What can hang from each mark
bapal: bopuv keku ratof
keku: bapal mabu
kovu: nakik nekab ratof supo
ratof: bapal kovu
bopuv: bapal mabu
supo: kovu
mabu: bopuv keku
nakik: kovu

Each row was made from one small tree. The marks that hang from a mark follow it in brackets, in alphabetical order. Every link used is in the known rows. Write each row's tree.
Known rows
mabu{bopuv}: [  0.4   2.2  -2.3   2.0   1.1   2.5  -2.6  13.7   3.4   0.1   1.2   8.4
  -5.6   1.7  11.2   5.0  16.1   1.3  -7.9  -1.3 -14.3  -1.0   7.9   8.5
  -7.5   8.3 -13.4  -0.7  -5.2  -1.9]
mabu{bopuv{bapal{ratof}}}: [ -5.3  12.6 -15.3  12.8   4.7  13.6   7.9  12.1  17.1   9.5 -13.7   2.9
  -9.6  -6.7   8.1  -5.7  12.1   5.5 -22.5   7.6 -43.0  -4.9  20.3  -1.5
  -9.6  13.6  -1.1   6.5   2.9 -23.2]
supo{kovu{nakik nekab ratof{bapal}}}: [ 16.8 -15.1  -4.4 -20.7   0.8 -22.5 -13.9 -30.1 -35.9  11.7 -21.0 -22.5
  17.4  42.1   9.7  17.7   4.9 -23.8 -14.3  41.7 -15.2 -41.6   0.9   3.8
 -26.1  -3.2  -0.1  10.4 -36.9 -10.8]
supo{kovu{ratof{bapal}}}: [ -1.5 -10.2  -6.2 -26.9  -8.7 -22.6 -10.3 -23.2 -11.3   5.7  -9.5  -5.9
  -5.2  39.5   7.1   2.2  -4.7 -24.7 -11.4  35.9   4.8 -39.1   3.8  -3.0
  -9.6  -0.8 -13.2  -8.4 -21.6   8.5]
keku{bapal{ratof} mabu{bopuv}}: [-11.0  17.0 -14.7   7.9  -3.9   6.2   8.7  39.7   7.7  19.5 -15.5  19.5
  -9.9   4.9  10.7 -12.2  19.2  22.6 -21.7  21.4 -43.5 -13.4  18.7  18.2
 -17.0   1.6  -2.5  11.2  -3.1 -18.1]
bopuv{bapal{ratof}}: [ -6.0  10.3 -12.2  12.2   1.9  10.4   8.9  -1.9  13.3   9.8 -16.4  -5.1
  -4.1  -6.1  -3.1 -11.5  -2.8   4.3 -14.2   9.9 -30.2  -3.9  11.7  -9.3
  -1.5   4.3  13.1   7.2   7.5 -22.2]
bapal{keku{mabu{bopuv}} ratof{kovu{nakik}}}: [  8.2 -30.0 -17.4  10.1  -8.3  -0.5  17.0  19.7 -13.9  21.0 -18.3   7.9
  -2.4   2.0  11.2   0.0  37.9  27.2 -26.1  21.2 -63.0 -17.4   9.2  41.2
 -19.4   5.5  11.4  -4.0 -20.7 -27.5]
nakik{kovu{nekab ratof{bapal{keku}} supo}}: [ -3.2 -28.7 -30.3 -35.3   0.8 -20.7  -5.2 -31.0 -27.5  -6.6 -16.4  20.6
  -1.6  35.8   3.8  15.7  22.2 -31.7 -13.4  44.1 -27.0 -43.8   4.1  11.2
 -10.1 -15.4 -31.7   8.1 -60.0  -3.8]
keku{bapal{bopuv ratof} mabu}: [-17.7  16.7 -24.9  -0.5   6.1   8.5  13.9  39.9   4.5  21.0 -19.9  24.8
 -16.1  -1.7   1.9 -24.0  16.8  21.5 -18.6  30.3 -42.3 -11.6  23.3  11.7
 -12.7  -3.4  -1.8  15.2  -8.4 -25.1]
ratof{bapal{bopuv keku} kovu{nekab supo}}: [  6.0 -33.8 -32.0 -30.2   9.0 -15.2   3.6  -5.3 -17.1  -6.9 -15.3  29.5
 -15.3   6.5   5.8   5.0  42.6  -8.0 -21.4  50.6 -38.1 -30.4  15.6  12.7
  -6.9 -11.0 -18.0   6.1 -57.8 -23.2]
bapal{bopuv keku ratof}: [-14.8  -3.6 -27.6  -4.8   7.4  23.9   8.1  15.2   6.1   2.3  -9.4  13.8
 -17.5 -11.3  -2.8 -12.4  17.6  15.0 -23.3  18.3 -31.3  -9.5  18.9   2.6
   5.3   6.3  -1.0   8.5 -14.4 -22.5]
supo{kovu}: [  4.9  -5.1   9.3  -2.9  -5.4 -12.5  -2.0 -12.4 -11.7   2.3  -6.7 -16.2
   5.6   8.3   9.1   9.9  -3.8  -5.7   4.2  17.2  -3.4 -11.5   1.6   5.9
  -5.7   3.5  -0.2  -1.9  -3.3  -9.1]
keku{bapal{bopuv{mabu} ratof{kovu}}}: [ -7.4  -4.7 -27.1   0.8  -1.9  -5.6  10.3  28.5   2.1  23.7 -26.2  14.6
 -12.5  -5.6   7.3 -13.7  35.9   9.1 -18.5  34.1 -55.8 -18.1  20.4  24.2
 -23.0  -3.7  -6.4   6.1  -5.5 -35.3]
kovu{nakik nekab ratof{bapal{bopuv}} supo}: [ 12.2 -19.7 -27.8 -33.4  17.2 -20.5  -8.7 -17.7 -24.6   8.9 -25.6   7.7
   6.1  28.3   1.9   6.7  21.8 -34.0 -14.3  48.4 -22.0 -31.8  12.5   2.4
 -23.0  -5.7 -24.6   4.7 -52.9  -9.8]
bopuv{mabu}: [-11.7  -2.4  -9.3  -5.9 -11.8   3.8   4.3  11.8  -5.2  10.0  -5.0   6.1
   2.8  -3.3   0.1   2.4  18.0   4.2   0.1   2.9 -10.4   1.3   4.5  16.4
  -6.4  -1.1  -8.2   9.4  -3.9  -0.7]
keku{mabu}: [ -8.5   0.9  -2.9  -2.3 -10.0  -2.7  10.4  16.7  -6.6  11.3  -3.5  13.4
  -3.9   4.3   0.8  -4.4   9.6  11.8   0.6   4.5  -7.2   1.6   0.9  15.5
  -4.1  -5.0   2.4   4.9  -8.8   3.9]
keku{mabu{bopuv{bapal{ratof{kovu}}}}}: [ -0.8  -6.5 -15.9  17.1 -12.9  -8.7  19.1  21.7   3.6  22.3 -21.6  15.4
 -14.5   1.9  13.7  -5.8  30.9  15.1 -21.8  16.6 -63.9 -11.1  15.0  27.8
 -18.8   3.3   5.4  -0.6  -4.7 -24.9]
mabu{bopuv keku{bapal}}: [ -2.5   8.4 -17.4   5.0  11.9  16.1   2.0  41.2   0.2   8.6  -6.2  14.7
 -17.6  10.3  12.3   7.3  27.5  18.1 -19.6   9.9 -32.5  -7.4  17.6  26.0
 -19.8  15.6 -33.1  10.2 -22.4 -20.2]
ratof{bapal{bopuv{mabu} keku} kovu{nekab supo}}: [ -4.6 -35.8 -42.3 -36.7  -1.1 -11.3   7.7   7.3 -22.8   4.1 -22.3  34.9
 -12.2   3.2   5.3   7.8  60.5  -4.2 -21.5  54.4 -48.0 -29.8  19.3  26.9
 -13.7 -11.5 -26.5  15.1 -61.9 -22.3]
bapal{bopuv{mabu} keku ratof{kovu{nekab}}}: [ -8.8 -21.7 -35.8  -4.4 -10.9   6.3   7.5  15.9 -17.8  12.4 -22.1  13.8
 -10.7  -4.5   8.6   6.9  55.7  17.0 -27.4  30.0 -65.1 -19.7  12.9  36.5
 -15.6  -5.5   1.1  25.9 -31.2 -39.9]
bapal{bopuv{mabu} keku ratof{kovu}}: [-12.6 -25.5 -36.1  -6.0  -9.4   6.5  15.0  19.4  -4.5  13.5 -17.8  17.1
 -18.1  -9.4   3.2  -7.5  45.6  15.4 -23.2  25.3 -52.8 -17.0  17.2  31.6
  -8.5   0.1  -4.3   4.7 -19.0 -29.1]
bopuv{bapal{keku ratof{kovu{nekab supo}}} mabu}: [ -0.5 -28.3 -36.7  -3.1 -11.9  -8.1  17.4 -10.0 -14.6  10.2 -36.2   5.4
   3.1  -5.2  -0.1  12.5  44.8  -1.0 -18.1  45.3 -72.3 -24.4  12.9  31.2
 -18.4  -2.4  -1.5  19.3 -37.1 -46.1]
mabu{bopuv{bapal{ratof{kovu{supo}}}} keku}: [ 11.3 -26.5 -21.7  16.7  -2.7 -16.2  18.0   2.0   7.1   8.9 -25.8   3.8
 -23.3   7.8  16.2   7.5  34.7  -0.3 -20.4  29.4 -59.7 -17.6  12.1  30.0
 -21.3  12.8 -22.3 -10.6 -22.7 -32.9]

Write each row's tree
[-13.3  12.3 -18.9  11.1  -6.0  12.2  16.3  28.9   9.7  21.1 -17.6  16.6
 -12.6  -2.6   7.7  -9.7  22.6  19.4 -21.0  12.5 -51.6  -2.9  21.3  15.1
 -12.0   7.5   0.4  12.2  -5.8 -19.8] -> keku{mabu{bopuv{bapal{ratof}}}}
[ 19.4 -29.4  -0.8  -5.2   4.1 -20.3   4.4 -11.9  -9.1   9.6  -7.5  -4.2
   2.4   7.1   4.8  -7.8   8.3  -3.4 -12.1  21.1 -16.2 -18.4  -1.3   0.8
 -10.7  -8.7  12.2 -14.4  -9.8  -5.2] -> ratof{bapal kovu{nakik}}
[-21.7 -24.1 -53.3 -53.3  -0.1   0.2   4.0   7.1  -8.7   9.5 -20.9  41.5
 -16.1  16.2  -8.1  -5.8  40.6 -20.6 -22.9  50.9 -22.1 -33.8  26.3  17.4
  -7.1   1.8 -48.4   0.9 -61.1   0.9] -> kovu{ratof{bapal{bopuv{mabu} keku}} supo}
[ -8.1 -21.5 -35.3 -23.8  -2.5   0.9   8.7  26.2 -25.1   9.8 -11.2  40.8
 -22.4  11.8   7.1  -1.8  49.7  21.2 -29.2  38.0 -46.9 -24.7  16.0  27.1
  -9.1 -14.6  -4.7  20.6 -54.5 -20.3] -> ratof{bapal{bopuv keku{mabu}} kovu{nekab}}
[ -1.0 -21.8 -30.8 -38.9  16.1   1.8  -3.0  -5.4 -27.1  13.9 -20.9   4.8
  -1.9  24.4   1.4  -2.6  16.2 -13.6 -24.6  51.0 -25.3 -38.6  23.7   8.9
 -13.6   8.0 -22.5  -2.1 -51.1 -18.3] -> supo{kovu{nakik ratof{bapal{bopuv keku}}}}
[ -4.5   4.8 -20.7   6.6   9.8  22.3   8.7  31.1   1.4   9.5  -9.4  12.6
 -20.4   3.0   9.9   9.1  30.1  14.0 -19.2   1.2 -40.5   2.7  19.5  23.1
 -14.5  19.7 -30.1  12.2 -24.5 -23.4] -> mabu{bopuv{bapal} keku}
[ 21.8 -34.1 -24.9   5.6  10.2 -11.6  16.4 -24.9 -21.6   7.8 -37.6 -13.2
  16.4  -5.6  -2.1  10.7  26.6  -5.3 -19.4  44.8 -70.1 -21.8   8.3  19.2
 -22.7   1.1  14.0   7.2 -35.9 -55.9] -> bopuv{bapal{keku ratof{kovu{nakik nekab supo}}}}
[  0.1 -32.0 -28.8   8.5 -16.2 -17.1  25.8  -0.1   0.0  18.2 -32.8   1.2
 -17.3   3.8   5.1   6.0  37.0   1.4 -12.2  34.7 -55.7 -16.6   9.7  36.9
 -20.8   3.0 -17.6  -1.4 -23.1 -31.4] -> bopuv{bapal{ratof{kovu{supo}}} mabu{keku}}
[ 32.6 -36.5   1.4  14.2  -2.2 -38.3   4.2 -35.0 -18.6   4.4 -26.7 -26.6
  19.3   8.5   9.8  14.2  15.2 -13.7  -4.3  35.6 -41.1 -23.9 -10.3  15.0
 -24.6 -11.0  20.6  -2.8 -11.8 -30.2] -> bapal{ratof{kovu{nakik nekab supo}}}
[ 22.9 -45.9 -17.2 -19.6   8.6 -20.8   6.2 -23.1 -28.8  -1.4 -19.1   3.3
  10.9  10.4   0.4  13.0  29.1  -8.6 -17.2  47.2 -35.6 -32.0   2.3  13.0
 -15.3 -10.7   2.8   1.0 -49.0 -23.8] -> ratof{bapal{keku} kovu{nakik nekab supo}}
[ 17.8 -23.4 -14.2 -26.3   5.8 -27.3  -7.4 -31.9 -24.5   5.7 -21.8  -5.6
  15.9  34.6  -0.4  13.4   9.2 -33.6 -10.7  42.0 -10.7 -34.9  -1.4   0.5
 -21.6  -7.2 -12.3   2.5 -43.6  -1.2] -> kovu{nakik nekab ratof{bapal} supo}
[ 22.2 -28.8  -0.5  11.3 -12.7 -39.2   3.2 -30.8  -8.8  -4.2 -18.8 -13.5
   5.2  11.5  10.7  13.1  16.5 -14.4  -4.2  31.5 -32.8 -25.4 -11.0  10.1
 -14.6 -13.7  13.2  -0.5 -10.2 -20.7] -> bapal{ratof{kovu{nekab supo}}}
[ 30.5 -38.6  -2.8  -9.9   5.8 -38.0   2.6 -29.3 -24.1   3.3 -18.1  -7.5
  13.5  14.9   7.5  10.7  18.5 -19.1  -7.0  42.8 -25.0 -27.3  -3.8   5.8
 -20.9 -15.4   5.3  -4.0 -31.2 -14.2] -> ratof{bapal kovu{nakik nekab supo}}
[-17.8   3.0 -26.1   7.9  -6.4  15.0  12.5  34.1   3.9  21.5 -18.9   3.8
 -16.3   5.0   2.0  -3.3  25.0  24.4 -21.2  21.6 -38.3 -12.8  13.7  26.9
 -17.9   5.0 -12.1  20.0 -10.4 -25.3] -> bopuv{mabu{keku{bapal{ratof}}}}
[ 22.9 -16.7   1.9  -3.2  12.0 -17.1  -0.9 -19.8 -25.7   0.3 -18.3 -14.9
  26.4   4.0   2.1  17.2  10.6 -15.7   5.3  26.2 -19.1  -6.8  -3.8   8.0
 -17.8  -3.2   0.6   7.7 -24.1 -18.0] -> kovu{nakik nekab supo}
[ 15.6 -17.2  -8.2   6.7  -1.2 -34.3   9.2 -14.6   5.8   4.9 -23.7  -2.8
  -1.3   4.6   3.4  -6.2   5.4 -10.0  -7.1  41.3 -33.2 -26.1   3.6   8.2
 -15.9  -8.1   3.4 -16.0  -2.1 -24.8] -> keku{bapal{ratof{kovu{supo}}}}
[-28.1 -12.5 -52.2 -45.6  -0.8  17.4   0.5  22.0  -9.6  14.5 -14.2  39.8
 -20.4  15.6  -6.2  -8.5  39.6  -5.4 -30.1  32.0 -23.1 -28.8  26.0  17.0
  -4.8   3.3 -36.7  10.2 -51.6  -0.8] -> kovu{ratof{bapal{bopuv{mabu} keku}}}
[  0.1  -3.5 -16.4 -21.0  -4.9 -10.5 -15.2 -14.3 -12.9   2.2  -7.6   5.4
  -1.8  36.9   2.7   7.5   9.4 -18.0 -18.6  20.1  -3.0 -33.3  -2.5  -5.6
 -10.0  -8.7  -7.4  14.0 -30.0   6.7] -> kovu{nekab ratof{bapal}}
[ -3.3 -22.5 -29.0  10.0 -15.0  -2.7   9.9  22.8 -16.3  18.1 -21.6   3.0
 -25.3  12.0  18.3  13.4  58.4  17.7 -22.5  23.7 -60.3 -17.6   5.3  46.0
 -24.4  -4.1 -10.9  26.5 -28.4 -35.9] -> bapal{bopuv{mabu{keku}} ratof{kovu{nekab}}}
[  7.4 -17.5  -8.8 -11.9  -3.1 -37.1  -9.2 -36.6 -29.3  -4.7 -19.5  -1.2
   8.7  33.7   9.3  25.1  12.7 -42.8   8.3  26.0 -22.1 -27.7  -7.0  18.6
 -19.5 -12.1 -28.3   3.2 -35.1  -5.1] -> nakik{kovu{nekab ratof supo}}
[  9.5 -30.1 -17.0 -23.2   7.0 -31.4   6.7  -7.6   0.8  -0.9 -11.3  23.8
 -19.9   7.4   7.8 -10.9  22.7 -19.9  -9.1  41.0 -15.4 -22.8  11.6  -0.1
  -5.9 -11.4 -19.3 -18.0 -27.2  -3.4] -> ratof{bapal{bopuv} kovu{supo}}
[-18.9 -13.7 -43.7 -46.0  -5.0   3.8  -7.8   6.5 -35.6  14.5 -24.2  18.2
  -8.7  30.0   6.5  13.3  45.6  -8.7 -28.6  54.1 -38.2 -43.8  24.8  26.0
 -18.8   1.3 -31.9  28.8 -66.2 -20.2] -> supo{kovu{nekab ratof{bapal{bopuv{mabu} keku}}}}
[ 10.2 -13.5 -11.0 -14.8  -5.0 -28.0 -10.8 -28.0 -20.0  -3.1 -18.3  -3.0
  10.8  31.1   0.4  22.2  11.1 -34.0   0.4  25.5  -6.5 -25.2  -9.1  12.2
 -17.8  -3.3 -19.7   4.5 -33.8  -2.4] -> kovu{nekab ratof supo}
[  3.8 -13.6 -25.2  11.0  -0.2   6.7   8.2  -6.1 -10.1   6.2 -22.7  -1.3
  -0.9  -2.0   1.5   8.8  26.7  12.1 -27.4  23.6 -63.4 -18.4   8.2  14.9
 -11.0  -0.6  19.0  19.1 -23.2 -45.8] -> bopuv{bapal{keku ratof{kovu{nekab}}}}
[ 16.5 -23.8 -21.5  18.1  -3.1 -16.8  10.2  -0.7  -6.6   6.7 -28.6  -1.5
 -15.8  15.2  21.0  24.4  45.1  -0.1 -24.3  32.8 -71.3 -22.5   7.9  34.2
 -30.1   7.7 -16.4   9.4 -35.0 -43.6] -> mabu{bopuv{bapal{ratof{kovu{nekab supo}}}} keku}
[  0.4 -38.0 -25.8 -25.0  -9.5 -19.6  14.8  13.5  -7.1   3.5 -10.1  42.3
 -18.4  12.1  10.8  -1.1  44.2   5.4 -22.1  42.5 -37.1 -28.3  16.9  29.4
  -9.3  -5.5 -22.4 -12.4 -48.7  -2.3] -> ratof{bapal{keku{mabu{bopuv}}} kovu{supo}}
[-23.6 -16.2 -42.8 -48.2  -5.7   4.9  -0.7   9.0 -21.4  16.5 -20.7  23.1
 -15.9  23.1   2.9  -0.6  36.1 -10.4 -26.6  51.3 -25.6 -39.4  28.2  22.8
 -11.1   5.0 -37.2   9.0 -53.9 -10.0] -> supo{kovu{ratof{bapal{bopuv{mabu} keku}}}}
[  2.5 -18.6 -16.1 -15.7   4.8 -13.7   3.1   6.7   0.7   5.0  -4.0  21.7
 -22.4   5.7   9.3 -14.1  20.8  -3.2 -15.7  23.7 -17.9 -17.8  12.5  -1.7
  -3.7  -9.4  -8.4  -9.3 -17.1  -4.4] -> ratof{bapal{bopuv} kovu}
[ 20.2 -39.3 -24.3  -2.7  12.5 -14.9   9.0 -13.9 -24.7   4.7 -29.6  -2.4
   7.3  -1.6   4.6   9.5  36.9  -4.8 -18.6  46.4 -62.1 -23.8   8.4  24.2
 -20.2  -2.6   3.7   4.7 -40.5 -47.9] -> bapal{bopuv keku ratof{kovu{nakik nekab supo}}}
[-11.6 -29.5 -33.9 -16.5  -6.8  -2.3  11.3  30.7  -7.0  16.6 -10.2  28.9
 -36.6  11.8  12.9  -4.3  51.5  13.2 -22.9  26.3 -34.0 -18.1  15.4  33.3
 -13.0  -4.8 -30.5   5.6 -35.7 -10.5] -> ratof{bapal{bopuv{mabu{keku}}} kovu}
[ 22.7 -20.1  -9.3 -12.6   6.5 -27.4  -7.7 -31.9 -30.8   5.4 -25.3 -15.7
  24.7  28.8  -1.4  21.3   9.7 -35.3   1.2  29.8 -16.1 -23.3  -7.2  14.4
 -27.2  -0.4 -12.2   1.8 -36.9 -11.9] -> kovu{nakik nekab ratof supo}
[ -2.8 -17.3 -28.0 -33.8   8.5 -30.6  -8.2 -21.8 -23.0  -0.4 -19.8  23.2
  -9.4  34.8  12.5   8.0  24.0 -42.1  -7.8  44.3 -28.3 -36.5  10.0   5.2
 -15.8 -18.6 -40.8   7.2 -51.0  -3.5] -> nakik{kovu{nekab ratof{bapal{bopuv}} supo}}
[  9.5 -23.1 -17.2 -29.3   4.3  -5.3 -11.2 -24.7 -40.2   8.5 -21.2 -12.8
  15.5  36.3   3.5  19.4  13.7 -12.5 -24.2  47.6 -25.3 -46.4   7.9  12.9
 -20.2   1.6  -4.3  14.1 -53.9 -19.8] -> supo{kovu{nakik nekab ratof{bapal{keku}}}}
[ -9.4 -24.1 -42.3 -41.5  11.9 -13.7  -5.2 -16.4 -27.6  -4.8 -19.1  33.3
 -12.1  29.3   5.9   9.0  34.0 -31.0 -17.0  50.9 -37.8 -40.9  16.4  11.7
 -11.7 -13.1 -43.2  12.1 -69.2 -13.3] -> nakik{kovu{nekab ratof{bapal{bopuv keku}} supo}}
[-24.1  -6.6 -35.3 -23.0   3.0  27.8   8.5  32.9  -9.1  11.1 -10.4  28.7
 -11.6 -14.8  -4.1  -3.6  40.4  15.6 -14.8  15.4 -31.4  -0.3  23.4  24.6
  -4.2   6.7 -23.4  16.7 -32.6 -18.6] -> bapal{bopuv{mabu} keku}
